Each row was made from one path, in order. Every step used is in the known rows, and no mark comes twice. Write each row's path.
Known rows
K/Y/C/R: [ -9 -12 -25 -25  16 -16  -2 -16  11  -9  10  -7 -11 -11  -5  -2  -5 -15
  -7  -2  -8  17  26  22  -3 -13  -1   2  -1  20  10  34   4 -11]
C/Y: [  4  -9   5 -17 -23 -10   5  -6  10   1  13 -21 -18   8   0   5  -1  22
   3   0  -2  -2  13 -18 -12   6  -4  10  -1   5 -12  11  21  -7]
C/Y/F: [  9   1   2 -22  -4 -11   1   6   2  -2  12  -8  -4  22   7  16  -7   0
   8 -20   2   1 -16 -11 -13   5  -5  11  29   5   0   6   7   4]
Y/F/D: [  5   0  15 -23  16  -3   0  12 -10   3  -2 -12  14   8  19   3  20 -10
   1 -18  12  10 -30 -16  -9   3   3   7  10   3 -11  -7   5   4]
W/G: [  6 -20  -8   4 -16 -24   2 -20  17   4   4  20  -7  -9 -17 -33  18  22
  -4   8 -10 -15   6 -15  21  -2  20 -12 -23   3   7 -17  13   2]
R/C/Y/F: [ 10  -1  -1 -25 -11 -13   6   2   9  -1  19 -10   4  21  14  11  -6  -5
   5 -10   2   8   0 -15 -16  14   0  12  21   6   8  13   3  -2]
W/G/V/Y/F/D: [  3  12  10 -14  27  -5 -11  10  -7  14  -3  -4  10  -4  13   4  29  -9
  11 -10   7  13 -38 -10  -3  19   7   0  20   6 -15  -8   0   9]
U/G/V/Y/K: [ -5   2   6  31   7  -2  17  -1  -6  14 -22 -10   1 -30  -9  18  18 -16
  16  11  -5 -16 -10  14   3  17   1  -2  15  14 -13 -12 -17   4]
W/G/V: [-12  -7  -8  10   2   0 -23  -2   9   6  -4  25  -4 -15 -23 -17  10  13
  -5  19 -14 -15   5 -16  43  10  19 -25 -11   1 -12 -28 -22   2]
V/G/U: [  4 -14   7  22   1  14  -2   8  -5 -27  -1   3  -2  14  11  -4  15  16
  -3 -27  29  -4   1  15  -5  -1  17 -19 -18  -4  -2 -21   2   6]
U/G/V/Y/C/R: [ -8   4 -22 -10  18  -1  -6 -31  11   6  15 -12 -12 -32  -9   8  -2   1
  -2   3 -17  20  33  17 -11   0   9   5   5  12   2  18 -12  -3]
U/G/V: [-14  11  -8  16   2  19 -21  -7   8   8  -8  11  -2 -13 -17  -6   3  21
   7  28  -2 -15  10 -25  23   3   8  -8 -14 -15 -18 -27 -40   9]
U/G/V/Y: [ -4  16  -9  18   9  19  -9  -9   9  31   0  -5  -5 -24   6  12  16  14
  16  18  -4  -5   1   8  -5  19   0  -6   3  -8 -13  -7 -24   5]
H/T/Y: [ -3 -33   5  -7 -14 -21  -7  29   7  15  -9  10  -5  14   4 -29  30 -16
 -13   9 -23  -4   5   1  27  10  27  -2 -26 -12  12   7  -7   0]
D/F: [ 25  -9  -8  13   6   7   9  19 -18  12 -10  15   5   2  20  -1 -13   4
   6  -3 -12 -24  11 -15   6  15   0   0   2   3   2 -10 -14 -18]
V/U: [ 10  -1   6 -11   9  15  19  16  -8  -7   1  -3  13   0  21  17 -11   5
  -6   1  13   2  -1   7 -23 -15   3  -6 -24  -6   3 -13   9   8]
Y/K: [ -1 -25  12  16  -8 -14  30   0  -9  -3 -18 -12   3 -14  -8   7  10 -20
  -4  -2  -5 -22  -1   7   7  -1   6  -2   0  18  -3 -12  -1  -6]
G/V/Y/C: [-19  21 -17  -5   5  21  -2 -11  11   8  16   3  -6  -8  -4  26  -3 -22
   1  -4 -30  -7  15  17   9  25   6 -11  16  -2  -5   5 -15 -22]
H/T: [  9 -44   6  -4   2  13  -4   0   1  -3  -7  -5   5 -16   6  -9  17 -12
 -19  -6 -24 -11  18  -6   8 -15  28  -8 -30 -12   9   7  -5  12]
G/V: [-15  -6  -2   6   5  21 -16   6  -1   8  -3   7   1 -10  -6   3   0   4
  -9  14 -10 -12   8  -6  29   8  11 -22  -6  -2 -17 -21 -33  -6]
R/C/Y/V/G: [ 30 -13   2  13 -22  -8  11 -10   4   4  17  -5   5  16   2 -11   4  30
 -20   1   5   6   8  -9   1  -3   6   3   8 -10  16   3  11  -3]
C/Y/V/U/G/W: [-12  14   8  -7  -7   9  -5  -8  13 -24 -18  -1  -5 -13 -32 -18 -38  27
   0  14  16   8   2 -21  -7 -14 -23  15 -23 -12  -6 -11  -1  15]
F/Y/C/R: [ -7 -15 -12 -21   1 -22  -1 -27   5  -6  19  -9 -21  -5  -4   6  -1  -3
 -12  -6 -16  20  32   8 -12 -13  -1   5   0  12   6  19  -1 -13]
R/C/Y/K: [  1 -19  11   3 -22 -26  33  -1   1  -6  -6 -24   0  -7  -5   9   7 -16
   5   8  -4  -8  15 -10  -3  17   4   8   4  24  -4  10  11 -11]
F/Y/V/U: [  5  13  15   1  -2   3   3  17 -17  -4   0   9   9  18  10  13 -27  -5
  -2   2   9   8 -14   5 -14 -24 -21   5  -1  -8   9   4  20   6]
D/F/Y/C/R: [  1 -12 -15 -16   8 -19  -2 -17  -2  -5  13  -1 -19  -5  -1   7  -7  -5
  -7  -6 -18  16  32   3 -10  -6  -2   8   7  13   6  18  -5 -16]
K/Y/V: [ -9   5  -7  11  -9  -3 -13   8  -2   6  -8  12   8  17  -9 -20 -21 -22
   5   6   1 -10 -16  17  26 -18 -28   3  16   7  14  38  22 -10]
T/H: [  6 -11 -24 -12 -22   5   3 -20  -9  16 -10   0 -12  -7  -2 -23  23  -7
 -21  18 -20 -31  -3  16  16  -2   6 -29  -2   9   4   0  -1  -1]
V/Y/K: [  3 -14   9  22  -1 -10  31  -1  -8  13 -15 -20   1 -24   2  20  20 -23
   7  -3  -6 -15  -9  25  -8  13   1  -1  13  20  -2  -1   3  -3]
Y/V/U/G: [  7  26  -2  14  -5  10   3  -9   2   0  -6   9   9  -2  -7  -8 -20  24
  16  21  15  -5  -2 -19 -15 -23  -9  19 -19 -20   5  -9   4  21]
G/W: [-16 -22   6 -13  -9  12   4  -8  11 -17 -11  -5  -5 -15 -20 -18 -18  12
 -23  -2   2   1  11  -3   6  -5  -9  -9 -27  -2  -5 -17 -13  -8]
K/Y/C: [-19  13 -25 -20   0  -3  -1   1  17 -15   4  12  -7  20  -4   5  -5 -33
   6   1 -12 -12   5   9  16   5 -12 -10   2   1   5  22   4 -21]

Which path is each row?
[-15  -5   1  -3 -11   8  -1 -21  20 -17 -17  -1  -9 -18 -29 -28 -17  29
  -6  13  11  -3  11 -23   2  -8 -13   4 -34 -15  -6 -24 -20   7]
U/G/W
[ 13  17  12   7   3   3   3  26 -25  -4  -4  16  11  19  14  13 -32  -7
   4   2   5   3 -15   0 -12 -18 -24   6   6  -6   9   4  16   3]
D/F/Y/V/U
[  5  28   1  14 -10   0  -1  -8   1  -2  -7  11   1   9  -5  -6 -15  23
  20  23  18  -2  -6 -25 -17 -25 -19  21 -16 -25   3  -8   4  22]
F/Y/V/U/G
[ -4   5   7   4 -28  -1  -8  -7  -3   7  10  -5  -1  10 -16  -8 -29   5
  -2  -3 -12  -4   2  -4  12 -10 -15  17  22   8   4  31  31 -13]
C/Y/V
[  2   6   8 -25  25 -11  -7  22  -7   0 -11  -6  13  18  21  -1  21 -22
  12 -11  22  10 -42 -11  -4   3 -10   4  14   5 -10   7   8   5]
K/Y/F/D
[-10 -16 -18 -24   3 -21   1 -11   9   1  15  -7 -14  -7  -8  -9   2  -8
 -16  -2 -20  21  34  19   3   0  15   6  -4  16  12  21  -3 -16]
T/Y/C/R
[  4  30  -8  11   0   3  -2  -1   5  -3 -12  12   8   4  -6 -11 -18  15
  25  25  23  -4 -10 -15 -10 -24 -19  17 -17 -19   6   1   6  23]
K/Y/V/U/G
[ -6 -17 -17 -22   8  -6   4 -27   7  -6  19 -13  -9 -20  -7   2  -7  -3
 -17  -8 -19  16  38  16  -8 -12  13   3  -5  18   9  19   1 -14]
Y/C/R
[  1  -5  10  30  -2  16  -9   6 -11 -24  -1   7   4  16   3  -9   0   8
  -4 -29  25  -4  -4  20   4  -7  11 -13  -5  -1   4 -10  12   4]
Y/V/G/U
[ -3   3   4   2 -33  -5  -1 -11   2   8  17  -7   7   9  -8 -11 -27  -1
  -4   6 -12   2  18  -8  10   1  -9  16  14   9  11  39  28 -19]
R/C/Y/V
[ -1   8   5  -5  22  25   0  25 -11  -6  -4   6  13  -7  11  21 -15   1
  -5  11   9   1  -4   3  -3  -5   5 -16 -17  -6  -9 -24 -12  10]
G/V/U
[ -3  -9 -19 -19  13  -4   5 -29   8   6  22 -18 -12 -28   1  10   0  -5
 -10  -9 -18  21  34  28 -17  -3  10   4   5  19   8  26   2 -12]
V/Y/C/R
[  7   8  13 -19  22   1   0  11  -9  15   1 -16  13   1  26  13  25 -12
   9 -19  11  15 -34  -3 -19  13   1   7  19   5 -11   1   6   5]
V/Y/F/D
[-17   8  -7 -15 -21 -10   1 -13   8 -12  17  12 -21  27  -4  17   1 -16
  -2  -5 -23  -7  15 -10   3   4 -12  -5   3 -11  -1   1  -4 -22]
F/Y/C
[ -6  -7   9  25   9  -1  19   5 -10  14 -18 -13   2 -28  -4  22  17 -26
   7   4 -10 -15 -11  23   6  19   3  -8  19  20 -12  -8 -12  -3]
G/V/Y/K
[  1 -16   3   2  -2   2  -2  -1   9 -20 -15   6  -1   1 -24 -27 -16  17
 -27  -1  13   6  -9   2  15 -11 -19  -8  -9  -8   8 -11  -8   1]
K/Y/V/G/W
[  3  -7  18 -25  16 -16  -9  31  -9   6  -9  -4  12  15  18  -9  31 -21
   0 -13   2  13 -33 -15   4  11  14   8   5  -3  -5   0   1   8]
H/T/Y/F/D
[ -3  -5   9  28  -6   4 -11  17  -9 -19  -3  13   1  25   2 -16   6   5
  -3 -24  23   0  -8  23  13   1  13 -11  -4  -2   6  -7  10   2]
T/Y/V/G/U
[ -6  12  -9  -7 -12 -10   2   0  -1 -10  10  21 -18  29   3  17  -9 -18
   5  -5 -26 -14  13 -17   5  14 -15  -2  12  -9   0   0 -10 -26]
D/F/Y/C
[ 29 -16   2  20 -12   2   9  -7  -4   5   8   3   9  12   0 -12   6  28
 -26  -6   3  -3  -3   2   9 -15   7  -5   5 -14  18 -12   3  -1]
Y/V/G
[  2 -18  12   3 -13  -2  -2  -8   5 -19 -10   5  -7   5 -23 -21 -13  26
 -30  -2   8   9  -4  -7   9 -12 -19  -6  -9 -14   5 -21  -9   0]
F/Y/V/G/W
[  9  29  -2   7 -13   3   4 -10   9  -2   1   1   9   2  -4  -8 -22  24
  19  28  17   3  10 -28 -20 -14  -8  24 -19 -17   7   4   9  18]
R/C/Y/V/U/G
[  9  18  -4   6  -2   9  10  -8   9  -2  -6   4   4  -4   1  -4  -5  30
  16  22  21  -5   4 -24 -24 -18  -1  13 -33 -23   0 -21  -4  23]
V/U/G
[  9  15  10  -8  -5   8  10  16  -8  -7   9  -3  17   6  10  10 -35  -3
  -2   7   8  13   3   2 -16 -10  -8  12  -2   2  11  20  30   2]
R/C/Y/V/U
[ 14  32  -1  20  -3   1  -1   1  -6   0 -12  19   3  10   0  -5 -21  21
  25  22  13  -6  -6 -30 -16 -18 -21  23 -10 -22   4 -10  -1  20]
D/F/Y/V/U/G
[ -1  -2   4  27   2  10 -13  14  -8 -28  -7  12   3  23   4 -12   2   0
   4 -24  32  -3 -13  23   8  -6   2 -13  -2   1   5   1  14   6]
K/Y/V/G/U
[ -4 -21  18  16 -19 -33  23   2 -12  -4 -18  -5 -12   7  -4  13  19 -21
   4   3   0 -16 -10  -4   0  -3 -16  -1   7  10  -7 -11  -2  -4]
F/Y/K
[  2  13  13 -16  28   5  -9  14 -10  15  -2 -12  13  -2  22  14  25 -12
   9 -14   9  14 -36  -6 -11  18   2   2  23   3 -17  -4  -4   6]
G/V/Y/F/D
[  1  -4   9  23 -11   8  -7   5  -4 -26   6   1   3  20   5  -9  -1  10
  -2 -21  26   5   7  11  -1   4  13  -6  -4   2   5   2  16   1]
R/C/Y/V/G/U
[ -6  -6 -21 -13  18  -8  -8 -29  11   5  18  -6 -13 -33 -13   4   3  -3
  -8  -1 -24  20  30  22  -1   3  15  -2   7  20   5  18  -4  -8]
W/G/V/Y/C/R
[ -1   4  -9  15   9   7 -10  -6   9  30   3   6  -6 -25   1   3  21   6
   8  12 -13  -5  -2  15   9  25   9 -17   7   3  -9  -8 -12   0]
W/G/V/Y
[ -5   5  -5  12  10  22  -6  -1   2  31   4  -7  -2 -22  13  18  15   1
   5   7  -9  -2   0  22  -1  24   3 -15  10   1 -13  -3 -19  -5]
G/V/Y
[  1  -1  12  25  -6  10 -10   7  -7 -26   2   2  -2  20   0  -6  -3  14
   1 -28  25   0  -4  14   0  -3   9  -6   0   2   0  -3  19   5]
C/Y/V/G/U
[  2  20  10 -12  26   4 -10   9  -7  16  -5  -9  11  -4  17   9  24  -6
  17  -6  13  13 -36 -14 -13  15   1   9  18  -3 -18  -7  -8  13]
U/G/V/Y/F/D
[  5   4  13  -1   3   4   0  34 -14   0  -7  11  17  11   7  -3 -20 -17
  -8   4  -3   7 -11  15   4 -15   2   4  -9  -7  17  11  19  10]
H/T/Y/V/U
[  3  11  -6  -4  20  11  -8   9  -3  20   6   1   6   0  16  25   4 -15
   8 -15  -4   0 -25  17  -6  16   0  -6  37   2  -1  -4 -20   5]
G/V/Y/F
[  0   2  16 -25  11 -17  -4  28  -8  11  -4  -4  10  20  17  -8  28 -14
   3 -12   9  13 -35 -14   1  14   6   9   9   1  -8  -5   2   1]
T/Y/F/D
[-18  30 -20  -1   4  20  -5 -16  16   7  13   6  -8 -10  -7  22  -1 -13
   9   4 -26  -8  15   7   6  24   5  -5  11  -7  -6   1 -18 -14]
U/G/V/Y/C
